Every row comes from one small tree of marks. The marks that hang from a mark follow it in brackets, in the order of their numbers. Every link used is in the known rows. Which tree was each row made from?
Known rows:
k_75{k_639}: [ 13 -10 -38   1   5   9  42 -26  10   4 -31 -49   4  71   7 -17   8 -32
 -36 -19   6]
k_75{k_639 k_837 k_899 k_952{k_362}}: [-12   3 -19 -36  17 -34  41 -24  29  26  13  -1   6  44   8  23 -29  -9
  16  56   5]
k_446{k_150{k_75}}: [  5  -7   7  13  -9   1  28 -22   3   8 -73 -26   6  34   0   2  11 -19
 -70 -10 -35]
k_75{k_639 k_837{k_446} k_899 k_952{k_362}}: [ -1   9 -28 -51  -9 -41  28 -20  14  19  31  10  -3  34  28  18 -30   8
  22  59  -8]
k_639{k_75{k_837{k_446{k_150}} k_899{k_362} k_952}}: [ -4  15  18 -34 -11 -40   9 -24 -11  18 -10  34  -5  -1  21  18 -34  17
  -7  80 -50]
k_362{k_639}: [ 24 -26 -26   6   6  12  33 -27  16  12 -34 -52   6  58   1 -10  -2 -36
 -32 -22  -2]
k_75{k_837}: [  8 -22 -24   3   6   2  23 -21  26  17 -50 -42  15  59  -8   5 -14  -1
 -47  -1  18]
k_952{k_362{k_639{k_75{k_837{k_446{k_150}} k_899}}}}: [ -4  -6   8 -42 -21 -27  18 -28  -4   0  16  14 -21  26  -3   5 -25  -7
  -1  65 -64]
k_837{k_446}: [ 36 -15 -34  -1 -28  -2  19 -15   1   7 -41 -42  20  46  38  -7  -6  -5
 -55 -15  -1]
k_150{k_75{k_639 k_952} k_446}: [  8  16 -32 -20 -12  -7  44 -24   0   8 -19  -5 -22  34  -6  16  20 -19
 -33  -7 -20]
k_899{k_75{k_639}}: [ 13   9 -26   6   4  -7  49 -24   0   5 -24 -43  17  53  -9 -25  28 -11
 -37  -2  14]
k_446{k_150{k_75{k_837}}}: [-13 -10   8   2  -2  -2  20 -24  16   9 -64 -18 -10  38 -27  11   3   2
 -59  11 -27]
k_837{k_446{k_150{k_75}}}: [ 15  -3  -3  -1 -36  -6  16 -17 -11  -1 -54 -18  -3  25  18  -3  10  -2
 -66  -5 -47]
k_952{k_75{k_837 k_899} k_362{k_639}}: [  4  -4  -3 -21  -9 -38  50 -25  36  24  18 -19  23  33 -14  26 -29 -15
  -5  54  -3]
k_899{k_75}: [ 25   0 -14  20  -2 -12  36 -18   3  17 -49 -48  42  38   5 -10  15  -3
 -59  -3  17]
k_150{k_75{k_639 k_837 k_899{k_362} k_952} k_446}: [  6  17 -16 -46  -5 -34  35 -29   8  12  18  29  -8  27 -14  48  -8   6
 -11  62 -14]
k_899{k_75{k_837} k_362{k_639 k_952}}: [  8  -1 -16  -8  16 -21  48 -25  -8  38 -11 -10  14  36 -16 -11  19  28
  -8  48  24]
k_639{k_75}: [ 18 -13 -10  15   3   5  33 -32   5  15 -44 -38  14  38   3  -3  -1 -38
 -66  -6 -20]
k_639{k_75{k_837{k_446} k_899{k_362} k_952}}: [ 11   7   1 -30  -3 -42  13 -31   1  26  15  22   8  -1  21  30 -38   8
 -13  76 -30]
k_837{k_446{k_150{k_75{k_639 k_952{k_362}}}}}: [ -6  25  -4 -33 -23 -15  50 -22 -12  15  -5  19 -31  22  24  -3  12 -19
 -20  31 -59]

Write each row's tree:
[ 14  10   2 -23 -20 -14  32 -18 -19   6  -9   3 -10  34 -13 -19   8  28
 -20  52 -19] => k_899{k_75{k_837{k_446{k_150}}} k_362{k_639}}
[-16  18 -15 -33 -36 -41  22 -15   6 -13 -12  -9 -11  32  -4 -10 -10  30
   2  39 -22] => k_952{k_75{k_639 k_837{k_446{k_150}} k_899}}
[ 22 -11 -12 -26  -9   0  31 -39  -7  15  23  -1 -23  34 -14   1 -11 -17
 -32  44 -38] => k_899{k_362{k_639{k_75{k_837{k_446}}}}}
[  2  -6  23 -14   0 -28  19 -26  11  10 -34   7  19  27  -7  34 -17   6
 -48  60 -29] => k_446{k_150{k_75{k_837 k_899{k_362}}}}
[  9   4   2  -2   8 -10  54 -29   7  44 -17  -6  14  17  22  12 -13 -47
 -41  30 -28] => k_639{k_75{k_952{k_362}}}
[ 22  -4  -4  -6  12 -10  47 -29   6  23  -1 -18  13  45 -30  -1   6   1
 -31  45  13] => k_899{k_75{k_837} k_362{k_639}}
[ 20  21  -7 -19 -11 -33  34 -16  -7  33  -3   7  17   9  14   8  -6  33
 -27  61  12] => k_899{k_75{k_837{k_446} k_952} k_362}
[ -6   7   1 -41 -21 -42  13  -8   8  20 -19  17   9  18  40  19 -41  26
   5  63 -23] => k_75{k_837{k_446{k_150}} k_899 k_952{k_362}}
[-18  21 -19 -24 -36 -19  39 -15   1  -6 -24 -14 -30  41 -14 -26   7  21
 -16  18 -19] => k_952{k_75{k_639 k_837{k_446{k_150}}}}
[ -1  -7 -32 -29  16 -31  34 -27   4  23  -5  -6  18  54  14   8  -7  22
   9  52  22] => k_75{k_639 k_837 k_899{k_362{k_952}}}
[  9  -6 -17  -6   5 -21  25 -35  16  -2 -10 -30  12  41  -4  16   4 -27
 -34   5 -22] => k_150{k_75{k_639 k_899}}
[  6   6 -34 -45 -12 -35  36 -27  -8  10   6  20   3  40  -6  34  13  28
 -12  54  -1] => k_150{k_75{k_639 k_837 k_899{k_362{k_952}}} k_446}
[-10  38  -3 -35 -11 -29  42 -14 -22  13  -3  24 -23  24   1 -21  12  36
   1  64 -13] => k_899{k_75{k_639 k_837{k_446{k_150}} k_952} k_362}
[ 14   2 -19 -28 -36 -21  56 -20  17  22  22 -15  -6  33  -7   4 -12  -6
 -20  40 -13] => k_952{k_75{k_837{k_446}} k_362{k_639}}
[-24  10 -38  -8   0 -25  56 -22  14  26 -27 -29  -6  44 -18 -16  17  20
  -3  14  25] => k_362{k_952{k_75{k_639 k_837}}}
[-10  22   5 -33 -18 -28  38 -12  -8  24  -2  17 -21  15  -4 -12  -2  23
  10  59 -26] => k_899{k_75{k_837{k_446{k_150}} k_952{k_362{k_639}}}}
[ 17 -10 -23 -12 -23  -1  26 -21  13   5 -40 -16  -1  44 -28  33   8   7
 -69   3  -4] => k_150{k_75{k_837} k_446}
[-22  -6 -17 -25 -12  -9  14 -26 -22  10 -31   0 -46  27 -11 -28   9  22
   6  22 -47] => k_362{k_639{k_75{k_837{k_446{k_150}}}} k_952}
[ 10  13 -14 -12  11 -14  57 -28   2  16   2 -13  11  55 -25  -7  17   6
 -34  46  23] => k_899{k_75{k_639 k_837} k_362}
[  5  16 -23 -42 -35 -48  47 -22  18   8  36  -7  11  35  10  13 -19   9
  -5  60  -6] => k_952{k_75{k_639 k_837{k_446} k_899} k_362}
[-12  23 -13 -37 -43 -23  61 -15   2   6  -3   1 -21  44  -1 -17   3  10
 -18  45 -24] => k_952{k_75{k_639 k_837{k_446{k_150}}} k_362}
[ -2  14 -26 -14  14 -24  59 -24 -12  31 -10  -8  12  48 -11 -16  30  33
 -10  47  32] => k_899{k_75{k_639 k_837} k_362{k_952}}
[ 15  -4  -1 -29 -24 -36  17 -24 -28  11 -12  14   2   9  36   4   5  16
  -4  45 -53] => k_837{k_446{k_150{k_75{k_899{k_362{k_639 k_952}}}}}}
[ -8  26 -21 -33 -17 -28  43 -15 -38  14 -17  14 -12  37   7 -36  32  58
  -1  56   0] => k_899{k_75{k_639 k_837{k_446{k_150}}} k_362{k_952}}
[ 39 -23 -11  -9   7 -15  30 -28  11  13  -3 -28  33  47  22  15 -23 -31
 -22  28  -5] => k_75{k_899{k_362{k_639}}}
[ -6 -14 -28 -29  -5 -36   1 -34  -6  12   7  -7 -14  16   0  -1 -13  22
  18  35 -29] => k_362{k_639{k_75{k_837{k_446} k_899}} k_952}
[-39  15   0 -17  14 -10  33 -27  12  14 -36   4 -45  33 -33   2  10  -3
 -11  20 -34] => k_446{k_150{k_75{k_639 k_837 k_952}}}
